Each row was made from one small tree. The marks that hang from a mark follow it in brackets, in alphabetical order. Every link used is in the known rows. Write each row's tree.
In the rows, zero is written as 128.
Known rows
guno(dipur(lege(peko(lefu mave tovol(gabes))))): [149 156  67  89 157 105 122 188  56 117 204 152 103 147 141 139 120 141
 127 170 160 143 123 134  78 139]
guveta(peko(dezu gabes mave mipit)): [127 122 155 137 116 140 145  94 192 132 112 128 142 110 107 101 123 127
 145 115 139 167 137 131 143  80]
peko(dezu(nibi) gabes lefu mave mipit tovol): [107 144  83 107 112 140 161 108 228 117 133  98 104 104 115 112  67 133
 150 191 177 185 136 109 137 144]
mave(peko(dezu(nibi) gabes mipit tovol)): [ 96 113 127 126 118 159 138 139 214 110  91  93 127  82 127 132  86 128
 119 171 151 135 119  99 146 133]
dezu(nibi): [154 126 136 154 108 150 136 135  84 139  62  70 140 106 151 157 155 117
 132  94  99  67 108 125 120 157]
peko(dezu lefu mave mipit tovol): [116 137 111 114 120 118 136  97 200 128 163 132 118 124  96 120 108 111
 153 137 143 176 147 133 140 142]
mave(peko(mipit)): [119 111 170 139 121 136 117 125 134 109 111 122 158 122 129 166 160  98
 127  76  74 100 116 140 150 130]
peko(dezu gabes(palil) lefu mave mipit tovol): [ 99 143 119 123 127 119 151 102 200 132 138 131 112 126 115 106  95 136
 140 178 165 196 173 101 146 127]
tovol(peko(mave mipit)): [143 112 150 134 105 128 106 115 116 108 140 118 143 128 148 126 114 118
 128  81  74 161  93 148 138 124]
guno(dipur(lege)): [171 122 130 158 127 126 135 185  17 141 134 113 108 110 137 197 198 115
 115 106 112  85 121 133  95 139]
peko(mave mipit): [144 132 154 143  99 132 129 105 111 117 126 118 154 118 128 140 139 102
 140  65  84 141 125 143 135 131]
dipur(lege(peko(dezu))): [159 114 137 140 145 116  98 157  83 163 118 151 128 130 104 131 155 137
 121 120 123  79 135 148 116 122]
lege(peko(gabes(palil(lafoz)) lefu mave tovol)): [128 157 108 100 151 140 142  69 136 154 143 139  88 167 103  89 130 156
 160 186 155 161 166  87 114 153]
tovol(peko(dezu gabes lefu)): [115 104 113 124 131 135 139 101 180 152 120  99 117 133 116 112 122 136
 116 154 154  99 104 122 134 101]
guno(dipur(lege(peko(gabes mave mipit)))): [156 138 117 125 124 132 135 167  60 106 162 154 110 120 120 163 134 135
 119 154 135 172 123 135 114 115]
guno(dipur(lege(peko))): [173 124 128 144 143 130 116 186   4 138 129 141 111 129 126 186 189 133
 112 126 112  88 121 142 106 138]
ronapu(gabes): [133 135 163 144 103 127 152 114  71 127  81 120 163 115 163 131 179 111
 128  70  96  55 118 142 126 129]
guveta(peko(dezu gabes mave mipit tovol)): [113 127 138 125 122 143 138  86 202 132 131 131 119 110  91  85 100 132
 142 145 165 185 145 114 132  89]
mave(peko): [127 119 162 137 133 141 119 120 113 138 101 102 156 127 128 156 178 101
 127  77  90  57 114 127 126 125]
guno(dipur(lege(peko(dezu mipit tovol)))): [150 113 124 140 139 123 109 197  71 125 149 168  96 105 103 169 139 139
 106 160 140 156 140 139 125 144]
lege(peko(dezu)): [147 113 152 147 129 141 110 123  99 159  78 128 156 127 101 121 155 125
 122 100 117  69 129 137 140 119]
tovol(gabes(palil)): [136 123 160 167 121 117 128 153  52 133  73 107 175 127 186 131 155 129
 108  67  96  65 131 118 115 128]
nibi(dezu): [159 114 168 170 115 146 115 107  71 164  85  91 143 143 137 140 172 104
 121  69 113  61 114 124 120 135]
lege(peko(gabes lefu mave mipit tovol)): [109 153 100  91 127 141 135  74 166 113 163 148 103 151  89 102  90 129
 140 172 159 179 139 121 139 128]

Which tree is each row?
[132 116 159 143 110 105 112 159  85  95 123 128 172 133 208 114  92 143
 112  79  69 165 106 138 131 121] | tovol(gabes(palil) peko(mave mipit))
[126 136  88 111 145 133 140 157  94 113 181 168  60 132 103 169 132 140
 110 206 168 165 140 122 120 142] | guno(dipur(lege(peko(gabes lefu mipit tovol))))
[138 138 116 123 127 118 137 100 169 159 134 108 145 136 105 126 145 111
 162 115 133 112 135 138 128 127] | peko(dezu lefu mave)
[101 141 113 107 137 132 150  74 243 134 159 142 100 128  83  88 100 132
 157 171 177 197 150 121 142 104] | guveta(peko(dezu gabes lefu mave mipit tovol))
[105 114 147 125 138 123 129 120 209 125 132 136 155 127 111 159 150 103
 143 113 104 115 128 147 168 132] | mave(peko(dezu lefu mipit))
[147 127 127 133 138 133 115 127  67 147 121 140 108 140 108 123 151 136
 114 137 142  77 129 125 105 110] | dipur(lege(peko(gabes)))
[129 133 110 114 115 133 110 174 145  98 109 125 163 100 155  96  47 147
 129 141 138 160 112 136 132 137] | lege(peko(dezu(nibi) mave mipit tovol(gabes)))
[104  99 124 128 119 132 140 108 200 125 131 119 120 126 120 118 106 131
 114 148 137 144 108 132 157 105] | tovol(peko(dezu gabes lefu mipit))
[117 120 150 138 121 131 123 132 118 108 116 142 138 117 148 107 122 127
 121  80 116 126 122 131 123 116] | guveta(peko(mipit tovol(gabes)))
[106 135 118 106 151 133 124 102 163 138 145 114 113 147 108 145 156 104
 137 134 127  85 128 117 127 148] | mave(peko(lefu tovol))
[117 133 144 152 118 142 140 103  89 147  82 103 109 125 128 120 145 135
 104 139 147 101 156  79 112 129] | peko(gabes(palil) tovol)
[154 122 148 142 131 119  99 146  68 122 137 172 124 135 121 151 151 127
 125 101  89 119 131 159 130 140] | dipur(lege(peko(mipit)))
[140 111 145 144 126 104 107 166 104 135 104 110 177 125 192  96 100 151
 113  97 103 126 110 129 119 101] | tovol(gabes(palil) peko(dezu mave))
[122 118  96 110 120 111 129 169 192  97 138 106 163 114 190 118  55 143
 140 133 112 168  78 156 141 137] | tovol(gabes peko(dezu(nibi) lefu mave mipit))
[104 132 112 120 116 119 136 127 135 100 148 133 132 129 145 124 113 112
 120 102 128 122 122 128 126 143] | peko(lefu mipit tovol(gabes))
[117 135 102 121 169 108 120 137 140 163 139 163  77 153  99 107 125 165
 121 218 184 129 178 107 120 135] | dipur(lege(peko(dezu gabes(palil) lefu tovol)))
[131 136  88 109 147 107 123 204  64  94 187 177  98 134 146 166 126 139
 109 157 142 149 123 144 110 151] | guno(dipur(lege(peko(lefu mipit tovol(gabes)))))
[115 154 117 108 138 103 114 132 116 102 150 168 142 160 158 105  87 145
 134 137 119 179 150 133 138 151] | lege(peko(lefu mave mipit tovol(gabes(palil))))
[110 143 100 105 139 151 134  79 132 144 125 127  94 156  85 103 128 132
 121 172 171  98 138 105 124 131] | lege(peko(gabes lefu tovol))
[123 113 115 119 129 121 120 138 110 124 134 106 144 150 173 117 128 128
 114  96 107  78  85 141 115 124] | tovol(gabes peko(lefu))
[116 102 169 146 124 131 119 135 172 124 102 127 171 105 118 153 149 104
 127  84  93 105 122 141 158 119] | mave(peko(dezu mipit))
[126 151 117 109 141 142 156  67 173 148 139 112 118 154 103 106 151 123
 164 131 149 128 133 125 121 100] | guveta(peko(gabes lefu mave))
[106 139 119 124 128  93 134 142 169 114 146 143 151 128 156 105  83 135
 136 134 138 179 157 122 133 139] | peko(dezu lefu mave mipit tovol(gabes(palil)))
